Each row comes from the steps of one path. Every step used is in the known rows, and no mark comes twice. Write the path behind each row, first mark first.
In the rows, 100 means zero.
Known rows:
j > r: 121; 94; 95; 101; 106; 87; 103; 85; 83; 92; 122; 114; 121; 86; 83; 66; 112; 117; 97; 104; 125; 103; 98; 71; 86; 107; 115; 110; 92; 112; 86; 115; 120; 88; 103; 85; 121; 117; 94; 100; 106; 68; 109; 100; 83; 105; 104; 107; 96
f > s > r > x > w: 140; 80; 93; 110; 99; 108; 80; 102; 60; 164; 111; 114; 116; 98; 106; 135; 115; 104; 91; 79; 93; 94; 107; 107; 131; 116; 95; 100; 102; 109; 149; 145; 67; 98; 101; 109; 93; 94; 118; 92; 101; 100; 67; 89; 133; 94; 100; 103; 109
f > s > r > j > y: 97; 78; 95; 114; 97; 112; 95; 118; 83; 90; 57; 101; 117; 65; 94; 113; 128; 97; 95; 67; 93; 104; 115; 143; 87; 101; 100; 77; 110; 83; 142; 105; 97; 104; 97; 104; 69; 87; 98; 107; 109; 79; 86; 96; 101; 107; 86; 97; 110
w > j: 131; 109; 93; 101; 85; 87; 87; 106; 100; 100; 106; 130; 137; 71; 89; 94; 94; 101; 104; 113; 123; 119; 101; 86; 116; 96; 86; 85; 86; 109; 95; 105; 91; 95; 99; 94; 127; 85; 81; 103; 107; 96; 115; 101; 119; 98; 105; 93; 118
j > r > x > w: 135; 87; 97; 99; 105; 88; 97; 99; 84; 126; 130; 108; 105; 118; 97; 87; 111; 104; 100; 109; 99; 93; 68; 73; 112; 112; 107; 115; 91; 131; 86; 119; 99; 101; 109; 81; 134; 119; 117; 89; 102; 108; 98; 86; 108; 98; 101; 98; 84
s > r > j > y > x > w: 81; 101; 87; 118; 96; 98; 111; 123; 75; 73; 65; 78; 74; 112; 107; 110; 102; 81; 106; 100; 93; 107; 102; 154; 90; 89; 84; 100; 119; 93; 95; 59; 97; 116; 87; 88; 64; 124; 110; 102; 104; 119; 105; 106; 68; 123; 104; 94; 87
y > x > w: 104; 119; 88; 104; 99; 90; 100; 96; 62; 114; 122; 107; 88; 115; 118; 94; 62; 105; 109; 122; 123; 108; 114; 111; 118; 104; 91; 105; 117; 109; 89; 83; 92; 91; 93; 109; 93; 104; 104; 99; 105; 115; 118; 97; 105; 105; 118; 96; 93
j > y: 82; 98; 108; 88; 85; 99; 102; 108; 130; 81; 89; 87; 104; 61; 87; 88; 97; 103; 99; 91; 109; 109; 106; 112; 91; 101; 118; 73; 96; 106; 123; 90; 114; 93; 104; 121; 118; 103; 88; 110; 105; 96; 120; 110; 103; 108; 100; 94; 84
x > r: 100; 91; 104; 82; 113; 110; 105; 85; 107; 99; 112; 96; 85; 90; 105; 94; 82; 120; 97; 104; 101; 103; 104; 80; 92; 109; 123; 109; 103; 96; 73; 102; 113; 82; 114; 89; 107; 74; 93; 113; 100; 105; 101; 98; 123; 90; 112; 112; 117
x > r > j > y: 62; 81; 110; 83; 110; 115; 115; 118; 136; 60; 62; 74; 70; 86; 102; 92; 95; 98; 102; 98; 79; 101; 83; 112; 80; 97; 115; 89; 113; 88; 58; 65; 127; 101; 116; 86; 91; 66; 97; 116; 106; 119; 114; 97; 113; 94; 97; 97; 105
y > x > w > j: 130; 129; 80; 111; 90; 83; 95; 113; 74; 108; 114; 123; 116; 115; 115; 105; 64; 84; 114; 121; 121; 115; 96; 108; 121; 92; 69; 104; 108; 110; 70; 80; 72; 104; 91; 99; 112; 103; 108; 97; 111; 123; 120; 100; 114; 104; 126; 89; 109
r > x: 99; 95; 112; 94; 100; 92; 86; 92; 113; 114; 120; 91; 109; 100; 85; 97; 98; 104; 95; 127; 108; 102; 105; 77; 135; 111; 119; 96; 96; 118; 142; 129; 88; 94; 109; 114; 135; 82; 83; 98; 94; 107; 113; 93; 117; 84; 91; 99; 91
r > j: 96; 95; 96; 99; 101; 97; 98; 106; 80; 88; 90; 109; 99; 81; 93; 76; 86; 107; 107; 132; 117; 113; 105; 106; 113; 102; 94; 85; 105; 109; 91; 93; 113; 98; 103; 82; 89; 62; 70; 108; 101; 95; 115; 83; 106; 93; 85; 94; 104
r > j > y > s: 52; 116; 110; 97; 91; 92; 99; 117; 105; 86; 74; 97; 98; 95; 103; 81; 88; 101; 107; 117; 101; 97; 103; 131; 69; 90; 90; 69; 116; 96; 118; 70; 115; 106; 98; 113; 74; 93; 89; 107; 98; 90; 108; 93; 86; 96; 79; 93; 76
x > r > j > y > s > f: 43; 112; 116; 100; 94; 111; 89; 106; 134; 73; 86; 74; 81; 123; 122; 79; 78; 120; 116; 97; 75; 78; 98; 106; 42; 99; 107; 87; 118; 64; 85; 70; 135; 90; 120; 119; 41; 60; 114; 104; 100; 93; 86; 88; 113; 95; 80; 106; 88
j > y > x > w > s > r: 80; 119; 91; 101; 94; 108; 125; 89; 111; 87; 98; 85; 79; 97; 113; 120; 101; 90; 104; 53; 90; 96; 112; 119; 90; 89; 90; 118; 96; 82; 90; 74; 99; 106; 79; 123; 88; 155; 114; 97; 95; 87; 98; 140; 64; 129; 109; 100; 93
w > x > r: 105; 90; 118; 80; 110; 127; 121; 79; 120; 98; 113; 114; 70; 93; 102; 96; 83; 101; 84; 89; 102; 95; 113; 66; 93; 108; 131; 108; 87; 101; 76; 112; 116; 89; 113; 104; 129; 72; 101; 106; 99; 126; 103; 74; 101; 78; 126; 104; 115
f > s > r > x > w > j: 171; 93; 87; 117; 91; 98; 71; 113; 79; 159; 101; 134; 139; 101; 105; 147; 121; 85; 95; 77; 92; 102; 88; 105; 138; 105; 72; 96; 92; 107; 143; 143; 51; 108; 98; 98; 110; 97; 120; 87; 106; 117; 68; 93; 148; 97; 108; 95; 126
s > r > x > w: 129; 80; 96; 102; 95; 96; 89; 97; 80; 137; 109; 98; 94; 104; 98; 120; 116; 102; 91; 104; 92; 105; 95; 97; 126; 108; 100; 106; 92; 117; 132; 129; 83; 102; 99; 89; 104; 117; 100; 94; 91; 119; 83; 103; 108; 106; 97; 104; 98
s > r > j: 105; 86; 92; 112; 103; 99; 96; 98; 62; 89; 78; 103; 101; 84; 85; 92; 115; 109; 97; 113; 105; 114; 114; 113; 101; 96; 93; 94; 98; 96; 111; 105; 108; 101; 93; 67; 74; 90; 71; 105; 96; 85; 94; 100; 86; 111; 83; 105; 114
r > j > y > x: 49; 115; 101; 107; 101; 92; 108; 117; 109; 54; 79; 73; 93; 107; 92; 81; 88; 76; 108; 124; 110; 106; 111; 135; 98; 93; 101; 92; 123; 91; 101; 64; 105; 108; 93; 116; 91; 94; 92; 105; 109; 103; 135; 100; 78; 103; 98; 89; 83
y > x > r: 81; 108; 105; 92; 119; 104; 107; 75; 100; 88; 123; 80; 86; 127; 109; 98; 71; 107; 98; 122; 112; 97; 115; 90; 96; 106; 123; 123; 121; 79; 78; 91; 96; 85; 104; 107; 101; 85; 103; 106; 103; 109; 116; 104; 100; 86; 125; 112; 112

Write each row's path:
114; 102; 96; 90; 112; 102; 111; 81; 115; 125; 140; 112; 96; 119; 103; 98; 113; 105; 107; 84; 96; 80; 74; 55; 119; 105; 97; 126; 75; 119; 64; 119; 112; 104; 103; 96; 135; 130; 114; 85; 94; 82; 89; 102; 90; 101; 94; 98; 88 -> j > r > x > w > s
55; 107; 112; 87; 109; 106; 116; 95; 141; 63; 99; 58; 80; 112; 105; 98; 87; 91; 97; 97; 98; 94; 106; 106; 79; 101; 131; 115; 121; 77; 80; 72; 103; 92; 104; 123; 109; 101; 114; 110; 108; 114; 124; 114; 99; 99; 123; 103; 95 -> j > y > x > r
52; 121; 92; 97; 102; 107; 128; 109; 115; 73; 85; 85; 64; 112; 120; 97; 76; 78; 122; 91; 93; 93; 94; 130; 105; 88; 73; 106; 108; 96; 48; 44; 115; 116; 87; 115; 83; 110; 102; 99; 104; 103; 119; 110; 78; 111; 94; 83; 86 -> r > j > y > x > w > s
57; 106; 127; 85; 101; 123; 125; 104; 137; 76; 75; 104; 59; 118; 114; 94; 87; 85; 94; 91; 84; 79; 98; 105; 51; 93; 109; 86; 110; 88; 74; 71; 119; 108; 107; 115; 88; 84; 114; 106; 98; 130; 94; 73; 74; 78; 109; 96; 90 -> w > x > r > j > y > s
139; 121; 95; 113; 87; 80; 75; 106; 78; 152; 112; 125; 126; 130; 109; 129; 108; 95; 95; 109; 90; 101; 86; 99; 106; 91; 64; 100; 95; 109; 140; 122; 54; 112; 89; 95; 100; 131; 115; 84; 89; 115; 69; 101; 107; 99; 103; 103; 100 -> y > s > r > x > w > j
109; 89; 107; 101; 112; 84; 92; 84; 105; 104; 133; 96; 124; 110; 75; 79; 128; 103; 93; 116; 110; 93; 86; 61; 111; 111; 126; 117; 88; 113; 114; 136; 96; 97; 106; 94; 147; 117; 100; 92; 100; 87; 111; 96; 92; 89; 99; 106; 85 -> j > r > x
102; 104; 95; 98; 104; 110; 109; 65; 99; 100; 115; 107; 105; 69; 91; 104; 114; 120; 95; 71; 103; 104; 127; 82; 102; 97; 103; 112; 71; 90; 107; 122; 113; 92; 87; 102; 97; 119; 77; 101; 85; 63; 85; 131; 74; 115; 90; 112; 117 -> w > s > r
157; 93; 89; 111; 85; 87; 79; 114; 96; 132; 100; 115; 121; 106; 94; 130; 121; 85; 95; 102; 92; 111; 78; 92; 136; 95; 80; 102; 80; 119; 119; 117; 62; 112; 96; 77; 123; 117; 107; 90; 95; 124; 87; 105; 119; 105; 106; 96; 113 -> s > r > x > w > j
85; 96; 88; 97; 95; 118; 122; 111; 112; 80; 63; 96; 68; 74; 111; 113; 112; 94; 108; 58; 74; 100; 92; 125; 88; 84; 74; 93; 89; 97; 67; 68; 124; 113; 87; 85; 70; 118; 97; 102; 92; 94; 82; 122; 76; 126; 77; 91; 102 -> x > w > s > r > j > y
69; 101; 101; 100; 126; 105; 110; 93; 89; 72; 95; 78; 75; 135; 112; 91; 75; 96; 104; 143; 104; 96; 106; 103; 96; 101; 106; 118; 128; 78; 47; 81; 102; 98; 103; 83; 78; 69; 96; 108; 101; 118; 115; 89; 97; 86; 109; 106; 114 -> y > x > r > j
69; 92; 106; 95; 90; 98; 104; 122; 115; 62; 64; 87; 94; 69; 89; 80; 96; 93; 107; 105; 100; 110; 98; 125; 97; 95; 100; 73; 107; 105; 96; 71; 119; 106; 103; 97; 96; 82; 82; 111; 106; 99; 121; 95; 98; 103; 83; 89; 89 -> r > j > y
98; 116; 102; 109; 92; 90; 90; 77; 56; 125; 115; 111; 118; 96; 99; 100; 97; 127; 88; 107; 112; 103; 131; 106; 73; 96; 95; 96; 102; 90; 152; 118; 96; 90; 87; 106; 67; 125; 89; 100; 87; 75; 75; 114; 76; 110; 95; 118; 98 -> y > s > r
73; 114; 92; 106; 95; 94; 113; 130; 91; 72; 75; 85; 69; 111; 112; 89; 74; 77; 116; 115; 103; 107; 92; 144; 104; 93; 81; 92; 129; 104; 65; 46; 105; 111; 95; 104; 80; 101; 106; 102; 109; 120; 130; 92; 90; 109; 101; 83; 77 -> r > j > y > x > w
93; 98; 107; 96; 107; 109; 101; 67; 128; 110; 121; 90; 109; 99; 83; 116; 127; 102; 91; 83; 88; 90; 113; 69; 130; 102; 111; 120; 71; 90; 145; 142; 93; 101; 90; 112; 122; 120; 83; 92; 81; 78; 86; 123; 85; 101; 85; 110; 107 -> w > s > r > x
90; 82; 102; 86; 121; 108; 109; 102; 96; 88; 85; 93; 73; 98; 105; 91; 87; 112; 103; 124; 94; 102; 96; 96; 95; 103; 107; 101; 111; 93; 46; 82; 121; 94; 114; 64; 86; 53; 85; 113; 102; 114; 104; 85; 121; 88; 100; 103; 121 -> x > r > j
152; 104; 89; 109; 98; 76; 93; 100; 102; 89; 116; 131; 147; 91; 80; 81; 114; 101; 102; 106; 124; 112; 85; 69; 92; 93; 95; 104; 82; 109; 74; 110; 99; 99; 103; 74; 139; 112; 101; 96; 111; 78; 113; 102; 95; 102; 111; 100; 116 -> w > j > r
117; 95; 100; 90; 92; 92; 89; 107; 91; 137; 118; 106; 94; 106; 104; 104; 84; 103; 102; 118; 96; 103; 88; 89; 140; 111; 103; 95; 98; 132; 115; 111; 89; 99; 108; 105; 125; 89; 98; 96; 96; 124; 104; 90; 130; 95; 97; 94; 87 -> r > x > w
121; 81; 104; 110; 104; 104; 74; 86; 81; 141; 113; 103; 135; 94; 89; 127; 131; 105; 85; 89; 100; 94; 123; 97; 128; 117; 119; 99; 97; 95; 183; 162; 68; 94; 102; 120; 103; 92; 100; 93; 99; 85; 78; 93; 125; 87; 99; 109; 112 -> f > s > r > x
69; 107; 123; 104; 87; 91; 86; 97; 123; 103; 98; 77; 116; 112; 87; 116; 125; 97; 82; 95; 82; 91; 109; 111; 83; 98; 118; 94; 102; 91; 192; 121; 79; 107; 92; 133; 100; 139; 105; 93; 87; 88; 87; 116; 75; 104; 87; 110; 73 -> j > y > s > r > x
171; 105; 79; 108; 93; 81; 98; 115; 79; 113; 110; 143; 126; 98; 101; 90; 101; 99; 108; 92; 117; 111; 68; 85; 95; 94; 74; 100; 82; 126; 39; 90; 104; 101; 102; 61; 127; 118; 113; 95; 114; 99; 103; 97; 109; 110; 117; 95; 110 -> x > w > j > r
111; 107; 97; 106; 99; 109; 91; 77; 120; 119; 155; 111; 106; 130; 109; 85; 101; 114; 118; 73; 90; 71; 76; 43; 106; 111; 101; 127; 67; 103; 71; 126; 130; 93; 114; 110; 105; 109; 123; 78; 95; 68; 87; 97; 114; 103; 82; 102; 80 -> j > r > x > w > s > f
97; 85; 113; 86; 116; 130; 123; 93; 114; 81; 88; 115; 59; 107; 104; 93; 86; 92; 95; 104; 94; 95; 102; 81; 90; 103; 113; 103; 96; 101; 42; 94; 122; 102; 109; 80; 103; 53; 94; 107; 99; 131; 105; 64; 94; 79; 115; 98; 117 -> w > x > r > j
49; 106; 117; 87; 106; 106; 109; 113; 124; 78; 73; 80; 78; 113; 116; 92; 82; 104; 102; 108; 83; 87; 93; 119; 51; 93; 103; 88; 126; 82; 76; 59; 119; 100; 109; 100; 69; 84; 109; 112; 98; 112; 96; 96; 101; 91; 93; 103; 93 -> x > r > j > y > s
131; 86; 91; 112; 98; 110; 87; 87; 60; 133; 105; 117; 136; 67; 96; 114; 114; 122; 91; 74; 117; 105; 135; 111; 101; 111; 108; 93; 103; 87; 158; 140; 89; 84; 95; 112; 80; 87; 93; 102; 106; 65; 76; 100; 116; 101; 100; 111; 122 -> f > s > r
98; 116; 115; 109; 79; 80; 78; 112; 140; 104; 86; 94; 139; 111; 85; 123; 134; 76; 87; 93; 86; 99; 90; 105; 90; 85; 93; 90; 93; 94; 178; 115; 61; 114; 89; 123; 117; 135; 112; 90; 90; 98; 89; 122; 91; 100; 97; 101; 92 -> w > j > y > s > r > x
